Every row comes from one small tree of marks. The marks that hang from a mark follow it in brackets, in alphabetical order. Every link used is in the known rows. Which tree was each row made from?
Known rows
gisufu{risa{limu pimevu rimon}}: [ 1.15  0.41 -1.75 -1.27  1.07  0.36  0.56 -0.93  1.74  1.72  2.53  1.08
 -0.53 -1.45 -1.98  0.47 -0.91  1.23 -1.29 -1.25 -0.49 -1.46  3.14  3.55
  0.77]
risa{gisufu pimevu tagevot{sitive}}: [ 1.29 -0.13 -3.44 -0.27  0.99 -0.33  0.27 -2.03 -0.38  1.14  1.71 -1.51
 -1.72 -0.82 -0.87  2.07 -2.58 -2.52 -1.53 -1.50 -0.01 -0.92  4.45  6.42
 -0.91]
gisufu{risa{pimevu rimon tagevot{sitive}}}: [ 1.04  0.10 -2.39 -2.00  1.06  0.62 -0.56 -2.79  1.49  0.90  1.60 -0.11
 -1.27 -1.73 -2.31  1.50 -0.98 -1.08 -1.69 -1.03 -0.30 -1.36  4.09  4.80
 -0.45]
limu{risa{givot pimevu rimon tagevot}}: [ 0.41 -0.23 -2.22 -2.64  0.37  1.20  1.00 -2.76  0.83  0.62  2.68 -1.98
 -2.33 -0.63 -1.57  1.53 -2.47  0.35 -2.37 -3.34 -0.60 -0.86  4.64  6.29
  0.27]
gisufu{risa{limu tagevot}}: [ 0.71  0.28 -1.86 -2.03  1.17 -0.17 -0.83 -0.76  2.45  1.66  2.24  0.38
 -0.24 -1.69 -1.86  2.19 -0.17  1.25 -2.15 -0.69 -0.03  0.24  2.02  3.98
 -0.42]
givot{risa{gisufu}}: [ 0.66 -0.54 -1.96 -1.75 -0.04 -1.45  1.59  0.43  0.45  0.76  0.63  0.73
 -1.48 -0.88 -0.73  0.82 -0.93 -0.24 -0.52 -0.74 -0.49 -0.76  3.55  3.84
 -1.82]
rimon{risa{tagevot{sitive}}}: [ 1.35 -1.24 -2.46 -2.08  0.97 -1.26 -0.93 -0.87  1.77  0.61  1.00 -0.09
 -1.63 -1.98 -2.19  1.74 -0.22 -1.01 -1.79 -0.65 -0.05  0.09  2.99  2.75
 -2.70]
risa{givot pimevu}: [ 0.23 -0.34 -1.09 -0.36  0.46 -0.44  1.15 -0.74 -0.56  0.74  2.84 -1.01
 -0.84  0.21 -0.85  0.46 -1.74  0.48 -1.17 -2.70  0.61 -1.47  3.93  4.15
 -0.22]
givot{risa{limu}}: [ 0.91  0.14 -1.25 -1.93  0.92 -1.49  0.74  0.70  1.52  1.11  1.80  1.70
 -0.81 -1.92 -1.34  0.89 -0.47  1.36 -0.94 -0.63 -0.55 -0.35  2.49  3.26
 -1.15]
limu{risa}: [ 0.24  0.04 -1.34 -1.53  0.42 -0.26  0.13 -0.92  1.98  0.03  1.06  0.16
 -1.36 -1.39 -1.30  1.39 -0.38  1.14 -2.95 -1.07 -0.52  0.04  3.45  3.16
 -0.66]
risa{gisufu limu}: [ 1.74  0.46 -2.53 -0.51  0.80 -0.70  0.38  0.74  1.02  1.87  2.04  0.40
 -0.73 -1.05 -0.56  1.35 -1.54  0.52 -1.49 -1.09 -0.19 -0.16  2.31  3.84
 -0.05]
rimon{risa{gisufu givot limu}}: [ 1.79 -0.73 -2.03 -1.74  0.53 -1.31  1.23  0.74  0.64  2.80  2.38  0.01
 -1.53 -0.83 -1.04  0.77 -1.29  0.65 -1.19 -1.97  0.68 -0.13  2.21  3.56
 -0.90]
limu{risa{givot}}: [ 0.04  0.15 -0.87 -1.91  0.31  0.03  0.50 -1.33  1.11  0.79  1.87 -0.56
 -1.63 -0.89 -1.22  1.19 -0.95  1.38 -2.95 -2.18  0.34 -0.16  3.44  3.74
 -0.30]
gisufu{risa{tagevot{novof}}}: [ 0.47 -0.33 -1.96 -1.95  0.85  0.13 -0.73 -0.93  1.97  1.34  1.32 -0.14
 -0.36 -0.62 -2.39  1.55  0.73  0.31 -2.04 -0.85  0.10 -0.40  3.45  2.97
 -0.99]
givot{risa{limu pimevu rimon}}: [ 1.30 -0.06 -1.81 -1.89  0.76 -0.78  1.46 -0.16  0.94  0.91  2.21  1.23
 -1.31 -1.69 -1.47  0.21 -1.63  0.71 -0.15 -1.43 -1.26 -1.63  3.68  4.28
 -0.20]
givot{risa{limu tagevot}}: [ 0.87 -0.18 -2.01 -2.72  0.86 -1.19  0.29 -0.11  1.67  1.06  2.13  0.58
 -1.18 -2.03 -1.39  1.86 -0.95  0.79 -0.94 -0.91 -0.63  0.09  2.67  4.64
 -1.36]
limu{risa{gisufu givot pimevu}}: [ 0.20  0.11 -1.85 -0.93  0.12  0.05  2.10 -1.71 -0.65  1.64  2.00 -1.52
 -2.18  0.06 -0.60  1.31 -2.36 -0.11 -2.34 -2.59  0.24 -0.92  4.52  6.13
  0.33]
limu{risa{gisufu givot}}: [ 0.36  0.26 -1.77 -1.60  0.05  0.01  1.34 -1.21  0.40  1.53  1.60 -1.04
 -2.09 -0.38 -0.45  1.39 -1.73  0.53 -2.71 -2.28  0.34 -0.16  3.54  5.04
 -0.26]
risa{limu pimevu tagevot}: [ 1.06  0.00 -2.43 -0.82  1.41 -0.43  0.00 -0.70  0.78  0.97  3.19 -0.92
 -0.59 -1.08 -1.30  2.03 -2.02  0.30 -1.43 -1.83 -0.53 -0.38  3.20  5.42
  0.05]
rimon{risa{gisufu givot pimevu tagevot}}: [ 0.99 -1.85 -2.72 -1.75  0.04 -1.05  1.66 -0.86 -0.54  1.63  2.25 -1.97
 -2.02  0.20 -1.28  1.43 -2.26 -1.12 -0.70 -2.69  0.26 -0.63  3.85  5.76
 -1.55]
rimon{risa}: [ 1.06 -1.47 -1.41 -1.58  0.38 -1.61  0.04  0.82  1.82  0.22  1.09  0.75
 -0.90 -1.20 -1.86  0.57  0.25  0.62 -1.16 -0.89 -0.44 -0.29  2.82  1.36
 -2.24]
novof{tagevot{sitive}}: [ 0.89  0.11 -1.02 -0.83  1.57 -1.10 -0.43 -0.77  1.59  0.59  0.65 -0.45
 -0.90 -1.68 -1.53  1.69 -0.68 -0.07 -2.63  0.23  0.84  0.15  2.98  3.98
 -1.42]
risa{gisufu givot pimevu rimon}: [ 1.29 -0.25 -2.28 -0.83 -0.09  0.40  1.90 -0.98 -0.64  1.32  2.76 -1.30
 -1.88  0.56 -0.54  0.17 -2.95 -0.54 -0.64 -3.36  0.05 -2.16  4.33  5.39
  0.41]

Which tree is each row?
[ 1.41 -1.02 -1.89 -2.66  0.97 -1.05 -0.02 -0.16  1.55  1.98  3.06 -0.61
 -1.45 -1.30 -1.86  1.57 -0.99  1.18 -1.44 -2.17  0.39  0.37  2.02  3.75
 -1.36]
rimon{risa{givot limu tagevot}}
[-0.38 -0.46 -1.42 -1.56  0.55  0.02  0.45 -1.98  0.31  1.44  2.71 -1.28
 -0.80 -0.21 -1.74  1.59 -1.17  0.28 -1.70 -2.06  0.64 -0.94  3.70  5.39
 -0.51]
gisufu{risa{givot pimevu tagevot}}
[ 2.10  0.07 -3.70 -1.86  0.79  0.58 -0.70 -1.90  1.31  0.84  1.24 -0.79
 -2.18 -1.55 -1.16  1.72 -2.05 -1.80 -1.44 -1.46 -0.49 -0.72  3.70  4.87
 -0.97]
risa{gisufu rimon tagevot{sitive}}
[ 1.04 -0.64 -2.64 -1.56  0.59  0.44  0.06 -1.41  1.24 -0.40  2.54 -1.29
 -1.20 -0.50 -1.63  1.24 -2.07 -0.43 -0.75 -2.36 -1.28 -1.33  4.29  5.01
 -0.59]
risa{pimevu rimon tagevot}
[ 1.22 -0.50 -2.34 -2.54 -0.18 -0.71  1.51  0.14  1.12  0.64  0.73  1.00
 -1.75 -1.04 -0.95  0.29 -1.21 -0.14 -0.12 -1.24 -1.19 -1.28  3.73  3.79
 -1.31]
givot{risa{gisufu rimon}}
[ 0.97 -0.37 -2.00 -2.74  0.43  0.78 -0.55 -1.46  1.57  0.33  2.86 -1.53
 -1.61 -0.33 -1.24  1.02 -1.76  0.64 -1.22 -3.12 -0.16 -0.85  3.33  4.27
 -0.61]
risa{givot rimon tagevot}
[ 0.72 -0.74 -1.52 -1.99  0.13 -0.76  1.54 -0.28  0.66 -0.08  1.58  0.85
 -1.39 -0.96 -1.54  0.04 -1.28  0.08  0.00 -1.51 -1.34 -1.86  4.44  3.93
 -1.09]
givot{risa{pimevu rimon}}
[ 1.79 -0.10 -3.16 -3.29  0.54 -0.38  0.87 -0.33  1.40  1.55  1.84  0.37
 -2.00 -1.65 -1.11  1.45 -2.12  0.09 -0.39 -1.50 -1.19 -0.48  2.97  5.58
 -0.70]
givot{risa{gisufu limu rimon tagevot}}
[ 0.76 -0.32 -2.07 -2.83  0.39  0.55 -0.84 -1.38  2.71  0.40  1.72  0.16
 -0.91 -1.33 -2.07  1.27 -0.22  0.58 -1.59 -1.20 -0.66 -0.73  3.08  3.25
 -0.85]
gisufu{risa{rimon tagevot}}
[ 1.73  0.19 -3.19 -1.43  0.97 -0.30 -0.10 -0.20  1.15  1.66  2.43 -0.77
 -1.05 -1.09 -0.66  2.30 -2.02  0.05 -1.52 -1.50 -0.40  0.39  2.39  5.34
 -0.34]
risa{gisufu limu tagevot}
[ 0.66 -0.74 -2.68 -2.57 -0.03 -1.11  1.04 -0.30  0.66  0.57  1.03 -0.24
 -1.79 -0.78 -0.78  1.73 -1.33 -0.75 -0.56 -1.00 -0.70 -0.30  3.53  5.41
 -2.02]
givot{risa{gisufu tagevot}}
[ 0.48 -0.91 -2.85 -1.79  0.07 -1.25  1.96 -0.71 -0.44  0.64  1.30 -0.77
 -1.74 -0.48 -0.75  1.70 -2.13 -1.31 -0.22 -1.32 -0.85 -0.80  4.40  6.62
 -1.49]
givot{risa{gisufu pimevu tagevot}}
[ 0.61 -1.59 -1.23 -1.08  0.31 -1.45  1.39  0.02 -0.03  1.09  2.24 -0.56
 -1.31 -0.18 -1.67  0.35 -0.96  0.26 -0.94 -2.26  0.36 -1.13  3.64  3.16
 -1.32]
rimon{risa{givot pimevu}}
[ 1.67  0.73 -2.41 -2.50  1.60  0.69 -1.42 -2.11  2.83  1.99  2.04  0.77
 -0.99 -2.81 -2.28  1.87 -0.61  0.31 -2.20 -0.60 -0.19 -0.40  2.43  3.99
 -0.19]
gisufu{risa{limu rimon tagevot{sitive}}}
[ 0.75 -0.58 -2.06 -1.93  0.45  0.79  0.48 -1.95  0.37  0.39  3.29 -1.99
 -1.53  0.06 -1.42  0.94 -2.59  0.00 -0.83 -3.61 -0.38 -1.51  4.29  5.60
 -0.10]
risa{givot pimevu rimon tagevot}
[ 1.79  0.19 -2.47 -2.43  0.32 -0.64  1.45  0.38  1.30  1.66  1.54  1.35
 -1.71 -1.61 -0.97  0.59 -1.63  0.55 -0.36 -1.17 -1.07 -0.94  2.97  4.21
 -0.49]
givot{risa{gisufu limu rimon}}
[ 0.80  0.33 -1.20 -0.26  1.23 -0.42  1.04 -0.41 -0.28  2.01  3.77 -0.53
 -0.59 -0.43 -0.81  0.74 -2.16  1.19 -1.47 -2.61  0.66 -1.10  3.00  4.62
  0.57]
risa{givot limu pimevu}
[ 0.49  0.02 -0.84 -2.36  0.27  0.56  0.12 -1.13  1.73  1.33  2.13  0.45
 -0.99 -0.72 -1.71  0.23 -0.24  1.35 -1.61 -1.82  0.40 -1.42  2.89  2.61
 -0.18]
gisufu{risa{givot rimon}}
[ 1.54 -1.00 -2.29 -0.96  0.57 -1.38  2.13  0.25 -0.53  2.84  2.71 -0.48
 -1.51 -0.50 -1.02  0.79 -2.05  0.06 -0.84 -2.40  0.62 -0.82  2.91  4.70
 -0.41]
rimon{risa{gisufu givot limu pimevu}}
[ 2.30  0.22 -2.93 -2.40  1.41  0.90 -0.85 -0.41  2.50  1.63  2.66 -0.15
 -0.82 -1.16 -2.13  1.19 -1.00  0.75 -1.37 -2.24 -0.68 -0.56  3.25  3.09
  0.10]
risa{limu rimon tagevot{novof}}
[ 0.40 -0.01 -2.31 -0.65  0.12 -0.27  1.75 -1.14  0.04  0.93  1.18 -0.70
 -1.82 -0.50 -0.79  1.50 -1.98 -0.39 -2.39 -1.57 -0.61 -0.76  4.53  5.42
  0.12]
limu{risa{gisufu pimevu}}
[ 1.18 -0.58 -3.05 -1.65  0.05  0.82  1.37 -1.83 -0.50  1.29  3.01 -2.48
 -2.16  0.56 -0.69  1.08 -3.44 -1.05 -0.59 -3.63 -0.24 -1.67  4.53  6.98
  0.12]
risa{gisufu givot pimevu rimon tagevot}
[ 0.76 -0.45 -2.48 -2.02  0.71  0.88  0.19 -1.64  1.56  1.25  1.72 -0.35
 -0.70 -0.33 -2.67  0.87 -0.32 -0.32 -1.12 -1.82 -0.53 -1.71  4.56  3.88
 -0.13]
gisufu{risa{pimevu rimon tagevot{novof}}}
[ 1.22 -1.32 -1.93 -1.72 -0.07 -1.35  1.32  0.39  0.41  1.69  1.61 -0.48
 -1.82 -0.24 -0.96  0.70 -0.95  0.00 -1.05 -1.93  0.51 -0.50  2.92  3.15
 -1.79]
rimon{risa{gisufu givot}}
[ 0.49 -0.72 -2.11 -0.87 -0.03 -1.52  2.40 -0.11 -0.71  0.77  1.12  0.31
 -1.46 -0.52 -0.63  0.68 -1.72 -0.83 -0.19 -1.15 -0.61 -1.41  4.37  5.19
 -1.24]
givot{risa{gisufu pimevu}}
[-0.23 -0.14 -0.67 -0.90  0.40 -0.42  1.00 -1.30  0.09  1.54  2.45 -0.30
 -0.47 -0.25 -1.52  0.65 -0.67  0.73 -1.60 -1.76  0.85 -1.52  3.61  4.09
 -0.17]
gisufu{risa{givot pimevu}}
[ 0.51 -0.84 -2.08 -2.66  0.53 -0.91  0.37 -0.07  1.25  0.78  0.99  0.12
 -1.10 -0.74 -1.94  1.26  0.02 -0.10 -0.76 -1.14 -0.49 -0.48  4.00  3.66
 -1.89]
givot{risa{tagevot{novof}}}
[ 0.46  0.47 -0.92 -0.82  1.07 -0.18  0.84 -0.95  0.36  2.61  3.25  0.17
 -0.20 -0.75 -1.59  0.91 -1.02  1.43 -1.69 -1.76  1.00 -1.17  2.78  4.42
  0.59]
gisufu{risa{givot limu pimevu}}
[ 0.51  0.38 -1.38 -2.40  1.05  0.11 -0.33 -1.29  1.66  2.35  3.13 -0.32
 -0.48 -1.22 -1.72  1.99 -0.71  1.57 -2.21 -1.61  0.90  0.01  1.98  4.63
 -0.22]
gisufu{risa{givot limu tagevot}}
[ 0.93 -0.30 -3.07 -1.45  0.57 -1.19  1.30 -1.72 -0.58  1.20  0.94 -0.54
 -2.07 -1.34 -1.04  1.85 -2.15 -2.36 -0.69 -0.91 -0.18 -1.02  4.58  6.80
 -1.71]
givot{risa{gisufu pimevu tagevot{sitive}}}
[ 1.42  0.44 -1.60 -1.09  1.10  0.51  1.03 -0.83  0.38  1.72  3.86 -0.46
 -0.98 -0.62 -1.19  0.22 -2.53  1.28 -0.94 -3.22  0.05 -1.73  3.36  4.43
  1.07]
risa{givot limu pimevu rimon}
[ 1.65 -1.09 -2.31 -2.35  0.96 -1.27 -0.40  0.46  2.32  1.17  2.18  0.12
 -1.11 -1.73 -2.05  1.74 -0.48  0.75 -1.36 -1.12 -0.48  0.56  2.08  2.98
 -1.71]
rimon{risa{limu tagevot}}
[ 1.80  0.38 -2.52 -0.79  0.72  0.51  1.84 -0.71 -0.33  2.62  3.59 -0.85
 -1.52 -0.13 -0.53  0.38 -3.30  0.25 -0.73 -3.32  0.09 -1.80  3.57  5.81
  1.29]
risa{gisufu givot limu pimevu rimon}
[ 1.83 -1.01 -2.66 -0.66  0.66 -1.52  1.77  0.68  0.25  2.08  1.85  0.24
 -1.32 -0.91 -1.26  0.95 -1.58 -0.27 -0.80 -1.38 -0.39 -0.59  3.08  4.05
 -0.72]
rimon{risa{gisufu limu pimevu}}
[ 0.98 -0.53 -2.38 -1.84  0.80  1.15  0.68 -1.81  0.22  1.38  3.11 -2.14
 -1.31  0.62 -1.92  0.58 -1.96 -0.35 -0.80 -3.80 -0.03 -1.89  4.90  4.97
 -0.02]
risa{givot pimevu rimon tagevot{novof}}
[ 1.45 -1.03 -1.81 -0.84  0.92 -1.61  0.97  0.70  1.00  1.37  2.25  0.64
 -0.91 -1.37 -1.84  0.59 -0.81  0.67 -1.02 -1.28 -0.45 -0.59  2.86  2.86
 -0.91]
rimon{risa{limu pimevu}}
[ 1.83  0.20 -2.63 -2.42  1.14  0.52 -0.88 -0.54  2.57  0.73  2.86 -0.17
 -1.05 -1.61 -1.63  1.51 -1.58  1.19 -1.33 -1.92 -1.01 -0.31  2.49  3.80
 -0.11]
risa{limu rimon tagevot}
[ 1.11 -1.24 -2.06 -1.87  0.96 -1.01  0.87 -0.49  0.38  2.01  3.32 -1.19
 -1.44 -0.93 -1.85  1.51 -1.80  0.48 -1.07 -2.57  0.30 -0.31  2.88  4.98
 -0.85]
rimon{risa{givot limu pimevu tagevot}}
[ 0.74  0.13 -2.24 -1.20  1.54  0.13  0.16 -1.02  1.13  2.59  2.44 -0.19
  0.03 -0.81 -2.39  1.69 -0.32  0.26 -1.74 -1.21  0.15 -0.64  3.60  4.47
  0.35]
gisufu{risa{limu pimevu tagevot{novof}}}
[ 1.80  0.26 -3.05 -2.25  0.66  0.89 -0.37 -2.45  0.51  1.76  2.15 -1.58
 -2.37 -0.92 -0.87  1.53 -2.68 -1.50 -1.54 -2.65  0.40 -1.02  3.61  5.65
 -0.65]
risa{gisufu givot rimon tagevot{sitive}}
[ 2.22  0.35 -3.06 -0.50  0.67  0.22  1.38 -0.19  0.32  1.71  2.66 -0.03
 -1.27 -0.67 -0.79  0.56 -2.78 -0.06 -0.68 -2.22 -0.93 -1.47  3.65  4.99
  0.93]
risa{gisufu limu pimevu rimon}
[ 1.20 -1.93 -3.18 -1.50  0.15 -1.28  1.26 -0.21  0.16  0.86  1.46 -1.19
 -1.77 -0.33 -1.44  1.53 -1.61 -1.38 -0.68 -1.60 -0.63 -0.37  3.92  4.99
 -1.81]
rimon{risa{gisufu pimevu tagevot}}
